What can hang from each mark
j515: j272 j855
j676: j272
j272: j515
j855: j102 j848
j330: j321 j535
j321: j43 j848
j325: j535 j855
j102: j535
j535: j325 j330

Every row comes from one small tree of marks. The marks that hang from a mark follow it in brackets, in the order of their numbers. Every link used is in the known rows. Which tree was each row made from?
Known rows
j855[j102 j848]: [ 1.226 -2.363  1.351  1.480  0.358  2.079  1.304 -1.057 -1.501 -1.235
  2.425  1.588  0.307 -0.918 -0.600  0.962  2.554 -2.416 -0.366 -0.502
  1.083  1.463 -2.200  2.784 -0.324]
j676[j272[j515[j855]]]: [ 1.645 -3.416  0.820 -2.115 -0.685 -3.632  0.779 -0.650  2.153  0.398
  3.910  0.018 -3.197  0.969  1.024 -2.672 -1.692  2.682 -0.281 -1.506
 -1.500 -0.227 -0.400 -1.607  1.387]
j330[j321[j43 j848] j535[j325[j855]]]: [-3.817  3.112 -1.769  2.528 -1.755  3.001 -2.396 -0.483 -5.548  2.609
 -2.081 -0.767  2.077  0.246 -1.358 -0.684  2.464 -1.893 -3.814  0.683
  0.786 -4.830  0.923  2.036  0.935]
j272[j515[j855]]: [ 0.940 -1.543  2.903 -3.512 -0.620 -3.152 -0.032 -1.157  1.859  0.708
  2.491 -0.891 -1.740 -0.022  0.267 -1.470 -1.535  2.797 -0.063 -1.118
  0.465 -0.391 -0.559 -1.841 -0.397]
j855[j102[j535[j330[j321]]] j848]: [ 0.622  0.202 -1.261  2.827  2.184  2.459 -0.325  1.137  0.235 -2.778
 -1.704 -0.547  1.958 -0.316  1.026  1.866  1.638 -0.745  1.369  0.948
  0.407  3.235  0.423  0.536  0.161]
j272[j515]: [ 0.880 -1.887  1.732 -2.771 -1.549 -1.989  2.270 -1.241 -1.059  1.855
  3.729 -0.886 -1.451  0.740  0.880  0.043  0.182 -0.439  0.741 -1.122
  1.770 -0.912 -1.723 -1.499  0.568]
j272[j515[j855[j102 j848]]]: [ 2.165 -3.207  3.213 -0.703  2.243 -0.176  1.401 -0.922  1.773 -2.679
  2.629  1.714 -0.505 -0.353 -0.323 -0.845 -0.512  2.159 -1.997 -1.108
  1.724  2.612 -1.360  1.604 -1.084]
j321[j43 j848]: [-3.228  2.328 -1.629 -1.273 -1.654  0.677 -0.565 -3.322 -2.565  1.907
 -1.380 -2.421 -0.294 -0.589  0.316 -0.717  2.449 -2.114 -4.046  1.631
  0.901 -4.169 -1.410  2.778  0.437]
j330[j321 j535[j325[j855]]]: [-0.457  0.071  0.783  2.425 -2.567  1.390 -1.871  1.564 -4.185  3.156
  1.375  0.593  1.385 -0.024 -1.721  0.276  1.574 -1.451  1.751 -1.366
 -0.325 -2.174  1.234 -1.675  0.952]
j102[j535]: [-0.434 -0.885  0.524 -1.168 -1.882 -1.692  1.417  0.557  0.761  1.715
 -0.354 -1.395 -0.251 -0.707  0.798  0.867  0.759 -2.242  1.707 -0.107
 -0.160 -1.424  0.405 -1.971  0.582]
j535[j330[j321]]: [ 0.161  2.094 -0.871 -0.400 -1.480  0.078 -2.907 -0.652 -1.647  1.390
  0.626 -2.487 -0.033 -0.082  1.257  1.017  1.213  0.716  3.241  0.248
 -0.864 -0.128 -0.675 -1.527  0.336]
j330[j321[j848]]: [-2.812  2.088 -1.175  1.329 -2.003  0.892 -2.087 -2.200 -2.497  0.836
  1.194 -4.020 -0.932  0.294 -0.752 -0.591  2.167 -1.551  0.671 -0.138
  0.824 -1.874 -1.281  1.474  0.771]
j102[j535[j325]]: [-1.388  0.267  0.955 -0.588 -0.762 -1.631  2.248  1.141  0.568  2.546
 -0.680 -0.127 -0.651  0.207 -0.262  0.006  0.833 -2.192  1.187 -0.524
  1.291 -1.547  0.683 -2.657 -0.716]
j855[j102]: [ 0.386 -1.364  0.978  1.471 -0.986  0.486  1.082 -0.170 -2.315  1.791
  2.756  0.753 -0.072 -0.294 -0.265  0.464  2.907 -1.779  1.326 -0.403
  0.365  0.230 -1.681  1.582  0.015]
j272[j515[j855[j102[j535[j330]] j848]]]: [ 2.583 -1.476  1.806 -1.494  3.614 -0.710  1.618  0.766  4.466 -3.822
 -2.198  1.506  1.140 -0.092  1.962  0.514 -2.575  2.661 -0.961  0.674
  0.957  3.179  0.381 -0.433 -1.183]
j676[j272[j515]]: [ 1.520 -3.720 -0.415 -1.388 -1.329 -2.490  2.757 -1.090 -0.582  1.650
  5.207 -0.023 -2.774  1.538  1.352 -1.222  0.022 -0.646  0.056 -1.359
 -0.040 -0.584 -1.560 -1.066  2.672]
j515[j272 j855[j102[j535]]]: [ 0.751 -1.293 -0.887  1.628 -0.593 -3.474  0.721  3.234  4.056 -0.060
 -2.298  1.324  0.437 -0.427  0.235 -1.780 -0.909  1.895  0.645  0.198
  0.309  2.279  1.517  0.350  0.797]
j676[j272[j515[j855[j102]]]]: [ 2.052 -4.229  0.443  0.693  0.714 -2.420  1.897  0.353  1.194  0.237
  4.195  1.986 -1.936  1.070  0.638 -2.532 -0.529  2.808 -0.758 -1.208
 -0.860  1.622 -0.654  0.935  1.257]
j330[j321 j535]: [ 0.569 -1.267  0.542  2.226 -3.128  1.089 -2.571  0.383 -3.921  2.674
  1.095 -1.363  1.747 -0.759  0.366  0.885  3.897 -1.376  1.984 -0.879
  1.042 -1.575 -0.039 -1.525  2.280]
j272[j515[j855[j102[j535[j325]] j848]]]: [ 0.737 -2.295  2.972  0.192  3.925 -0.850  3.768  1.518  3.568 -2.364
 -0.544  2.792  0.061  0.587 -0.862 -1.288 -1.318  1.497 -2.301 -1.186
  2.980  2.553  0.405 -0.246 -1.967]
j515[j272]: [ 1.024 -0.372 -1.175 -0.774 -3.462 -2.831  0.083 -0.050  0.225  2.047
  1.048 -0.357 -1.164 -0.225  0.252 -0.587  0.283 -0.743  1.313 -0.641
  0.813 -0.263 -0.917 -0.339  1.644]
j272[j515[j855[j102]]]: [ 1.211 -2.324  2.777 -0.655  0.611 -1.648  1.257  0.100  0.695  0.145
  2.758  0.997 -0.749  0.308  0.062 -1.298 -0.309  2.726 -0.364 -0.909
  1.267  1.238 -1.033  0.479 -0.854]
j325[j535]: [-0.451 -1.431 -0.367 -1.773 -1.837 -0.227 -0.395 -0.229 -1.085  2.207
 -1.424 -1.029 -0.052 -0.195 -0.734  1.470  0.827 -1.482  0.996  0.882
 -0.051 -1.840  0.303 -1.390  0.912]

Write each row's tree
[-2.298  5.300 -1.543  0.740  0.037  1.098 -2.600 -1.738 -1.816  1.336
 -1.269 -2.484 -0.478  1.315 -0.283 -0.194  0.650 -0.196  0.560  0.406
  0.994 -1.419 -0.755  0.142 -1.093]  j535[j325 j330[j321[j848]]]
[ 2.437 -4.508  1.055 -2.124  0.932 -1.885  0.678 -1.826  3.218 -2.593
  3.679  0.981 -2.857  0.210  0.518 -2.020 -1.969  2.239 -2.154 -1.717
 -0.767  1.238 -0.907 -0.222  1.216]  j676[j272[j515[j855[j848]]]]
[-0.399  2.513  0.162 -2.217 -0.390 -0.920  0.971  1.615  1.125  1.625
 -2.193  0.627  0.079 -0.082  0.291  1.479 -2.828 -1.082  2.230  0.816
 -2.229 -1.358  1.651 -3.190 -1.375]  j102[j535[j325[j855] j330]]
[ 0.439 -2.717 -0.339  0.807  0.511  3.430  0.411  0.424 -1.525 -1.650
 -0.479  1.912  1.143 -0.613 -2.576  2.219 -0.183 -2.001 -0.478  1.041
 -1.653  0.734  0.449  2.301  0.214]  j325[j535 j855[j102 j848]]
[ 0.722  1.729  1.129 -2.194  0.698  1.406 -0.546 -1.110 -0.168 -0.751
  0.228  1.557 -0.480 -0.842 -0.609  1.596 -2.109 -1.186  0.331 -0.010
 -1.856 -0.145 -0.693 -0.734 -2.094]  j535[j325[j855[j848]] j330]
[ 2.232 -5.199  0.248  1.218  2.742 -1.196  3.617  1.221  4.096 -3.484
  1.654  2.293 -0.993  0.630  0.564 -1.821 -1.593  1.773 -2.162 -0.839
 -0.177  3.134  0.476  0.655  1.355]  j676[j272[j515[j855[j102[j535] j848]]]]
[ 0.363 -0.625  2.044  0.274 -2.646  0.723 -0.171  0.865 -3.109  3.735
  1.047  2.218  1.087 -0.612 -1.100  1.065  0.328 -2.438  0.466 -0.833
 -0.167 -2.951  0.531 -1.734  0.202]  j330[j535[j325[j855]]]
[-2.460  3.407 -2.844  2.915  0.488  2.282 -0.976  1.538 -1.044 -1.264
 -2.487 -1.801  1.739  0.367 -0.061  0.986 -0.757 -0.852  1.650  2.237
 -1.832  0.334  1.274  1.611  0.186]  j325[j855[j102[j535[j330[j321[j848]]]]]]
[ 0.676 -2.392  0.650  1.805  0.946  1.549  2.894  0.723  0.524 -1.908
 -0.050  0.971  0.981 -0.813 -0.225  1.202  1.767 -2.898 -0.124 -0.026
  1.251  1.640 -0.247  1.467  0.072]  j855[j102[j535] j848]
[ 0.050 -0.628  1.765  1.834  0.998  2.741  2.000  0.054 -1.669 -0.631
  2.635  3.228 -0.152 -0.570 -2.642  0.513  0.486 -2.358 -0.684 -1.103
 -0.426  0.986 -0.885  2.517 -1.793]  j535[j325[j855[j102 j848]]]
[-0.532  2.464 -0.651  0.340  1.440  1.539 -0.763  1.392  0.859 -2.035
 -2.071 -0.407  0.664 -0.042 -0.478  1.051 -1.884 -0.516  1.704  0.158
 -1.590  0.756  1.805 -1.845 -1.033]  j102[j535[j325[j855[j848]] j330[j321]]]
[ 2.244 -1.810  0.194  1.382  0.435 -1.102 -0.755  0.235  2.878 -2.316
  0.026  2.340 -0.084 -0.968 -0.713 -1.345 -0.346  2.219 -1.272 -0.635
  0.588  3.370 -0.609  2.958  0.051]  j515[j272 j855[j102 j848]]
[ 1.368 -0.209 -0.053  0.214  1.566  1.854  1.146  1.404  0.936 -2.847
 -1.422  1.634  1.697 -1.302  0.420  2.596 -1.690 -1.681  0.995  1.372
 -2.112  1.837  0.509  0.821 -0.703]  j325[j855[j102[j535[j330]] j848]]
[-3.036  5.035 -3.496 -0.167 -0.619  1.658 -3.356 -2.784 -3.053  0.807
 -3.038 -3.887  0.828  0.257  1.612 -0.233  2.062  0.345 -2.223  2.239
  0.192 -2.682 -0.900  2.076  0.420]  j535[j330[j321[j43 j848]]]
[ 1.697 -2.367  3.420 -3.283  0.730 -1.548  0.162 -2.276  2.499 -2.266
  2.197 -0.243 -1.584 -0.586 -0.006 -0.869 -1.866  2.377 -1.472 -1.450
  1.086  0.782 -1.186 -0.488 -0.740]  j272[j515[j855[j848]]]
[-1.032  3.562 -1.691 -0.321  1.435  3.080 -2.070 -1.041 -2.400 -0.838
 -1.605 -0.044  0.977 -0.051 -0.152  0.326 -0.090  0.299 -2.164  0.361
 -1.639 -0.724  0.528  1.172 -1.188]  j535[j325[j855[j848]] j330[j321[j43]]]
[-0.449  1.409 -2.425 -0.830 -0.796  0.658 -3.316  0.095 -1.287  1.377
 -2.913 -2.377  0.991  0.651  0.521  1.930  0.406  0.873  2.713  1.775
 -0.580 -0.338  1.011 -2.223  1.063]  j325[j535[j330[j321]]]
[ 1.704 -2.174 -0.369  1.646  0.863 -1.991  0.796  2.171  5.004 -3.320
 -2.514  1.916  0.773 -1.040 -0.360 -1.215 -0.937  1.571 -1.222 -0.168
  0.879  3.643  1.018  1.286  0.550]  j515[j272 j855[j102[j535] j848]]
[-4.254  6.004 -3.548  0.871  1.056  0.972 -1.043 -0.301 -1.006  1.350
 -6.059 -2.586  1.526  1.239  1.292 -0.558  1.270 -0.296 -2.619  2.252
  1.609 -2.786  1.351  0.370 -0.637]  j102[j535[j325 j330[j321[j43 j848]]]]
[-0.303  2.082  0.000 -1.744  0.270 -1.446  1.177  1.011  1.481  2.091
 -2.990  0.043  0.142  0.296  1.387  1.034 -0.606 -1.119  1.758  0.652
  0.492 -1.064  0.807 -3.247 -1.400]  j102[j535[j325 j330]]
[ 0.754 -1.746  1.255  1.434  0.060  2.496  0.951 -0.530 -1.666 -1.773
  3.013  1.911 -0.100 -0.994 -1.539  1.192  0.375 -2.357 -0.067 -0.583
 -1.645  1.241 -1.133  2.930 -0.538]  j325[j855[j102 j848]]
[ 0.016  2.673 -0.127  0.070  0.814  2.378 -2.214 -0.476 -1.233 -1.204
  0.612 -0.003 -0.147  0.021 -1.300  1.199 -1.296 -0.146  1.372 -0.549
 -1.903  0.659  0.182 -0.570 -1.419]  j535[j325[j855[j848]] j330[j321]]
[-1.025  3.133 -2.455 -0.533 -0.834  0.573 -2.838 -1.318 -2.838  1.812
 -1.546 -2.523  1.089 -0.130  2.240  0.221  2.381  1.030 -0.093  1.263
 -0.617 -1.461 -0.049  0.222  0.468]  j535[j330[j321[j43]]]
[-3.777  4.520 -5.244 -0.704 -0.516  2.919 -4.162 -1.034 -2.898  0.484
 -5.949 -3.272  1.917  0.649 -0.322  1.304 -0.720  0.380 -2.396  4.106
 -2.364 -3.576  1.745  1.502  0.920]  j325[j535[j330[j321[j43 j848]]] j855]
[ 1.910 -1.082  0.392 -1.345 -1.024 -2.653 -1.910 -0.576  3.915 -2.113
 -0.384  0.626 -1.063 -1.437 -0.599 -1.433 -1.645  2.123 -1.173 -0.847
  0.040  1.686 -0.426  0.570  0.309]  j515[j272 j855[j848]]
[-0.574  3.384 -0.512  0.157 -0.343  0.294 -1.916 -0.021 -1.629  2.256
  0.226 -1.363 -0.332  0.770  0.355  0.163  0.969  0.613  2.719 -0.334
  0.335 -0.292 -0.298 -1.878 -0.884]  j535[j325 j330[j321]]
[ 0.601 -3.235  0.546  1.417  2.404 -2.824  4.188  2.620  3.261  0.494
  1.393  3.015 -1.417  2.017  0.080 -3.176 -1.475  2.226 -1.075 -1.270
  0.709  1.344  1.334 -1.052  0.082]  j676[j272[j515[j855[j102[j535[j325]]]]]]
[-3.563  5.343 -2.230  0.738  0.127  1.147 -1.239  0.825 -0.163  0.148
 -3.432 -2.391  0.312  0.905 -0.622  0.348 -2.044 -0.901  1.397  1.281
 -1.420 -1.730  1.896 -1.126 -1.001]  j102[j535[j325[j855] j330[j321[j848]]]]
[ 0.719 -2.468  2.164 -0.403  1.180 -2.448  2.723  1.850  2.640 -0.398
  0.219  0.625  0.170  0.273  0.570 -1.114 -0.851  2.243 -0.078 -0.490
  1.266  1.214  0.571 -0.933 -0.432]  j272[j515[j855[j102[j535]]]]
